What can hang from each mark
z616: z382
z176: z960
z222: z382
z853: z382 z960
z960: z616 z841 z853
z382: z176 z222 z616 z853
z841: z382 z960

Known rows, with every way that one mark hangs from another
(z960 z616 (z841 (z382 z176)) z853): [-14.1   1.6 -63.8 -45.9  -2.0  -2.0  -5.2   9.3 -10.7   6.9   0.8  15.3
   5.3  25.9  13.1  -7.3 -44.3  -2.3  50.5  22.6 -20.3 -29.3]
(z841 (z382 z222)): [-10.3 -30.2 -32.8 -10.2  -3.4   2.8  -4.2  12.1  -5.2   3.2  -6.5  29.7
  34.6  32.0 -22.2 -28.9 -51.3  46.8  49.0  12.9 -26.5 -37.6]
(z616 (z382 (z176 z960) z222 z853)): [ 21.2 -24.7  -7.3  -2.4 -12.9   4.2  22.0 -20.3  10.5 -23.4  -3.8 -14.3
  24.4  24.0  36.5 -48.0 -11.9  -5.3  31.1  28.3 -27.7 -16.7]
(z841 (z382 z222 z853) (z960 z616)): [-13.4 -60.7 -53.5 -23.9 -19.4  -5.0   5.1  14.6  11.0   7.2  48.4  20.4
  47.5  17.8  -2.0   3.1 -23.6  24.7  41.8  17.5 -52.0 -38.7]
(z616 (z382 (z176 z960))): [ 22.0  -6.5 -31.7 -16.4 -13.5  22.1  20.7  -9.0 -10.7  -4.7  -9.3   6.6
  32.5  28.6  30.7 -39.5 -13.4   1.2  21.1  26.0 -10.3 -31.8]
(z382 z222): [  0.4 -20.6 -29.6  18.0  22.3   5.6  -4.1   1.5   3.8   5.2 -14.9   1.7
  38.5  29.6   3.5 -29.8 -35.5  42.9  41.2   5.6 -37.8 -32.8]
(z960 z616 (z853 (z382 z222))): [-24.3 -26.7 -28.7  -7.6  19.7  -7.1   4.0   8.5   2.8 -14.9 -31.2 -12.2
  25.3  20.2  18.8  13.6 -20.0  23.4  57.3  10.8 -36.1 -23.6]
(z616 (z382 (z176 z960) z222)): [ 27.0  -9.0 -15.0   0.7 -11.1  22.8  29.3 -17.4   2.9 -16.3 -17.5  -5.8
  23.1  37.0   7.0 -53.8 -26.8  -1.2  32.7  24.1 -28.1 -15.7]
(z382 z176 z222 z616): [ 35.2 -18.1 -27.9   8.4  -0.4  12.9   6.3 -21.6   6.5 -13.2  16.2   1.0
  -0.6  46.8   9.7 -44.4 -32.5  18.3  36.5   9.7 -47.6 -22.7]
(z853 z382 (z960 z841)): [-15.0 -23.2 -60.8 -17.1  36.2 -21.3 -15.6 -19.8  13.4   2.5   9.7   6.3
  53.5   2.9  -7.6   4.0 -23.8  12.5  10.7 -20.0  -7.6 -48.9]
(z382 z176 z616 z853): [ 27.6 -32.7 -39.0 -16.9  -0.6  -9.0  -8.7 -14.8   3.0 -14.0  41.3   3.5
  12.6  24.2  60.3 -30.2  -9.6  17.5  22.2  16.8 -30.2 -41.6]
(z853 (z960 z616)): [  8.8 -45.9 -50.1  -3.9  33.7 -11.1  -3.6   4.8   1.9  12.5  14.4  19.6
  54.5  26.4  -1.6   9.7  -4.4  23.0  28.3   6.2 -40.0 -57.1]
(z222 (z382 (z176 (z960 z616)) z853)): [ 24.8 -12.1 -60.2  -3.4 -22.0  -0.3   9.4 -20.3   1.0   1.1  19.2 -12.4
  16.1  17.5  54.6 -16.0   5.4  18.2  21.9  29.4 -22.7 -43.1]
(z960 z616): [ -5.1 -25.1 -54.9  -3.6  17.8   4.6  -7.6  15.9  -5.6  12.9  -3.8   6.1
  43.4  23.7  16.3  -1.4 -12.8  36.3  37.0  19.3 -32.0 -44.6]
(z853 z382 (z960 z616)): [ -5.6 -52.0 -53.1 -19.5  23.3 -13.8  -5.9   0.2   4.1  -4.0  11.5  12.5
  56.9  10.6  -9.7  20.5   4.8  16.3  21.5  -3.1 -30.5 -47.3]
(z960 z616 z841 z853): [-27.1   0.3 -57.8 -10.5  35.1  -8.3 -13.3   7.2   2.4  15.7 -16.5  -2.9
  23.7  21.8  40.3  11.2 -31.7  18.1  51.7  15.6 -20.6 -43.7]
(z841 z382): [-14.4 -28.1 -52.5 -30.0  -4.9   1.5  -9.8  19.1 -16.9  11.6   1.9  40.2
  48.0  21.3  -2.2 -18.2 -37.5  48.0  39.5  13.3 -12.1 -54.4]
(z176 (z960 (z616 z382))): [ -5.6 -25.4 -34.1  -8.5  -6.4  20.5  16.9   2.3  -6.0   0.7 -13.9  13.4
  44.0  31.5  19.7  -8.4  -7.5  13.6  35.4  35.7 -13.3 -43.5]
(z841 (z382 z222 z853)): [-14.6 -45.8 -27.2 -15.9  -4.1 -13.0 -10.1   9.9   2.0  -4.2   5.9  17.5
  36.3  16.1   8.3 -26.9 -35.9  44.6  47.2  18.0 -27.2 -37.6]
(z841 (z382 z616)): [ -2.0 -37.4 -49.1 -34.0 -15.4   0.9 -10.2   2.6  -9.6   0.3  26.0  49.9
  21.9  39.8   5.0 -19.1 -37.9  48.3  38.3  20.7 -10.9 -62.8]
(z616 (z382 z853)): [  0.6 -53.8 -24.1 -14.7  -1.5 -18.9 -10.7  10.7   1.8  -6.0  -1.5   2.4
  47.2   7.6  55.0 -31.4  -7.5  21.0  19.7  20.1 -16.0 -52.6]

Rows
[  8.3 -53.5 -39.8 -23.7  15.7 -19.4  -5.9 -25.1   8.2 -13.2  30.3  23.9
  39.9  23.2   7.3   5.4  -7.0  26.0  15.3  -6.8 -17.4 -61.4]	(z853 (z382 z616) z960)
[  1.5 -24.7 -16.2  13.0  -4.8  21.4  22.1  -3.1   6.6  -5.2 -25.8  -1.0
  30.6  37.8  -0.1 -18.3 -16.1  11.6  47.0  32.1 -30.3 -29.3]	(z176 (z960 (z616 (z382 z222))))
[ -0.4 -50.2 -33.4   3.4  25.7 -13.8   1.4  -8.0  15.7 -11.3   1.7   1.4
  44.1  17.8 -30.0  11.6  -8.2  11.4  31.0  -2.8 -44.9 -33.1]	(z853 (z382 z222) (z960 z616))
[  0.1  14.7 -39.9   9.5  15.1   2.2   6.8 -35.0  21.6  -7.3  10.0 -24.4
  18.0  16.5  28.0 -31.9 -30.6   5.0  35.1  12.6 -22.7 -10.1]	(z382 (z176 (z960 z841)) z222 z853)
[  3.5 -10.1 -20.8 -16.9  13.7  -4.5   7.6  -7.6  -3.2 -21.9 -23.6 -18.4
  16.7  19.9  26.4 -21.5 -26.9  10.8  45.0   0.4 -32.2  -9.8]	(z960 (z853 (z382 z176 z222)))
[ 42.1 -54.3 -35.0 -18.0   1.2  -9.2  10.5   1.8   1.1  -6.1  11.2   9.9
  32.2  29.5  -1.8 -25.2  -1.4 -24.5  10.4  15.4 -46.1 -40.6]	(z853 (z960 (z616 (z382 z176))))
[ 48.8 -19.2 -55.3  -1.2 -24.9   1.1  -0.1 -27.6  -1.8   3.3  27.4   7.9
 -10.5  39.9  38.4 -45.6 -26.5  30.7  12.7  11.3 -28.1 -55.4]	(z222 (z382 z176 z616))
[ 33.2 -31.1 -51.4 -14.6  20.0 -29.5 -12.3 -39.9  26.7  -7.1  60.1   4.2
  11.4  20.1  34.6 -20.0 -17.3  -5.4   8.1   0.5 -27.2 -48.4]	(z382 z176 z616 (z853 (z960 z841)))
[ 18.7 -63.8 -31.5 -11.7  10.6 -12.9   2.7   8.5   5.4   0.4   2.5  19.7
  45.6  26.3  -0.4  -5.9  -1.1  -1.6  19.6  16.3 -35.9 -58.4]	(z853 (z960 (z616 z382)))
[ 15.3 -18.3 -46.9 -16.3   8.2 -12.7   1.3 -21.9  13.4   3.8  23.6  24.0
  21.5  28.8 -48.5 -35.4 -52.4  -5.5  27.0  -7.9 -35.7 -25.0]	(z853 (z960 (z841 (z382 z176 z222))))
[ 31.0 -29.5 -14.9   3.4  -8.5   8.0  13.8  -2.4   3.7 -12.9 -17.0  -8.8
  16.4  33.1   2.6 -61.0 -31.0  -4.9  24.4  13.3 -44.4 -18.4]	(z616 (z382 z176 z222))
[ 36.4 -64.7 -42.4   0.0  -3.3 -42.4 -11.8 -33.1  21.4   2.6  48.4  17.0
  17.2  25.1  52.3 -16.7  -7.7  40.6  10.8   5.3 -23.7 -86.8]	(z222 (z382 z616 (z853 z960)))
[-29.5  -9.1 -23.5  -6.4  18.0   8.2  18.9  -5.4   1.1 -15.7 -32.5 -12.3
  29.9  27.4  23.9  24.8 -13.5  26.7  66.7  21.9 -20.3 -22.1]	(z176 (z960 z616 (z853 (z382 z222))))
[ -1.1 -72.0 -28.0 -16.2   4.9 -31.1  -5.8   8.3  16.6  -6.5  27.2  26.6
  41.1  21.5 -19.4   1.7 -16.5  21.3  44.5  16.2 -46.6 -42.3]	(z841 (z382 z222 (z853 (z960 z616))))
[ 21.3 -50.5 -64.1 -53.1 -39.2  -6.0   6.9  -9.4   3.0  -0.7  84.2  35.6
  27.1  25.4  33.9 -17.9 -21.5  15.2  17.1  14.5 -30.7 -51.1]	(z841 (z382 z176 z616 z853) z960)
[  9.3   6.9 -23.7  -1.8  17.3  18.0  30.1  -6.8  -2.6  -6.6 -19.8 -16.2
  11.1  43.5  29.5  -4.6 -18.6   9.3  66.4  31.1 -38.9 -12.0]	(z382 (z176 (z960 z616 z853)) z222)
[ -2.5 -41.0 -42.3  13.8  39.6 -30.8 -13.3 -16.5  35.7   3.6  21.3 -12.0
  34.6  13.2  -1.3   3.0 -18.0   4.8  32.8   1.3 -48.2 -34.4]	(z382 z222 (z853 (z960 z616 z841)))
[-10.8 -20.3 -53.0  -5.3   3.5   2.4  -9.9   3.8   6.2  10.0 -14.3   2.4
  27.7  18.4   9.3 -20.8 -28.8  -3.0  22.4  19.3 -20.8 -41.0]	(z960 (z616 z382) z841)
[  5.5  13.6 -39.2 -25.2  19.3  11.8  16.8  -5.7 -15.0  -0.2 -11.8   0.4
  29.3  34.1  61.8  -8.9 -19.1  22.6  50.9  23.0  -8.1 -35.4]	(z382 (z176 (z960 z853)))
[-21.0  -8.5 -33.1 -31.8   9.9   2.8  11.1 -22.5  -5.3 -18.0  -4.8  14.5
  23.6  32.6  64.0  18.7 -12.4  37.9  50.7  20.6   7.2 -51.2]	(z176 (z960 (z853 (z382 z616))))
[ -9.1 -35.0 -50.9  -5.9  13.9 -15.1  -5.7  -8.1  19.5  11.0  15.6  25.2
  29.0  29.2 -58.5  -0.9 -45.5   8.8  42.6   4.5 -38.7 -36.9]	(z853 (z960 z616 (z841 (z382 z222))))
[-32.5  24.7 -49.6 -12.5  38.2   4.7   0.6 -15.4  -2.9  14.4 -20.1   2.8
  33.6  26.7  56.1   6.9 -37.5  32.2  51.2  17.5   7.8 -46.0]	(z176 (z960 z841 z853))
[ -9.0 -21.5  -5.3  -0.9   5.7  10.1  27.3   0.9   4.2  -9.0 -38.0  -4.5
  21.1  40.5  34.3  -5.9 -20.5   9.2  64.1  41.3 -26.4 -28.7]	(z176 (z960 (z616 (z382 z222)) z853))
[ -1.0 -47.5 -46.0 -31.7  -4.9  -0.2  16.1  19.7  -4.2  11.8   8.0  12.2
  44.2  25.9  51.9   6.4 -13.2   4.7  35.3  25.1 -35.7 -54.8]	(z841 (z960 (z616 z382) z853))
[ 23.2 -42.5 -26.4 -24.1 -11.8 -10.8  -1.7   4.1  -1.8 -13.0   7.4  -4.5
  28.5   9.6  53.1 -47.3  -6.5  -1.4  10.9  17.5 -26.1 -34.0]	(z616 (z382 z176 z853))
[-22.5   2.7 -61.8 -29.8 -12.9  15.3  -3.0 -25.1   0.4   6.2  25.5  40.3
  16.5  39.6   2.4  -7.0 -49.9  35.2  41.8  23.9  12.5 -54.5]	(z176 (z960 (z841 (z382 z616))))
[ -6.1 -38.5 -23.9 -21.4   6.0  -8.4   0.4  25.5  -8.3  -0.9 -30.7   4.0
  28.4  28.1  50.6  -5.9 -15.4  10.3  46.0  33.4 -24.5 -48.3]	(z960 (z616 z382) z853)
[-14.3 -44.4 -78.0 -42.3 -18.2  12.2   4.7  24.1 -11.0  23.7  42.4  40.2
  58.6  23.7 -10.1   9.8 -25.3  29.8  34.6  14.1 -33.5 -53.5]	(z841 z382 (z960 z616))
[ 27.8 -56.5 -54.5 -31.2 -26.3  -2.7  15.4   4.7   7.5  -1.0  47.0  -2.7
  41.6  10.2  45.6 -19.4   7.2 -22.0   6.6  21.2 -49.9 -36.0]	(z841 (z960 (z616 (z382 z176 z853))))
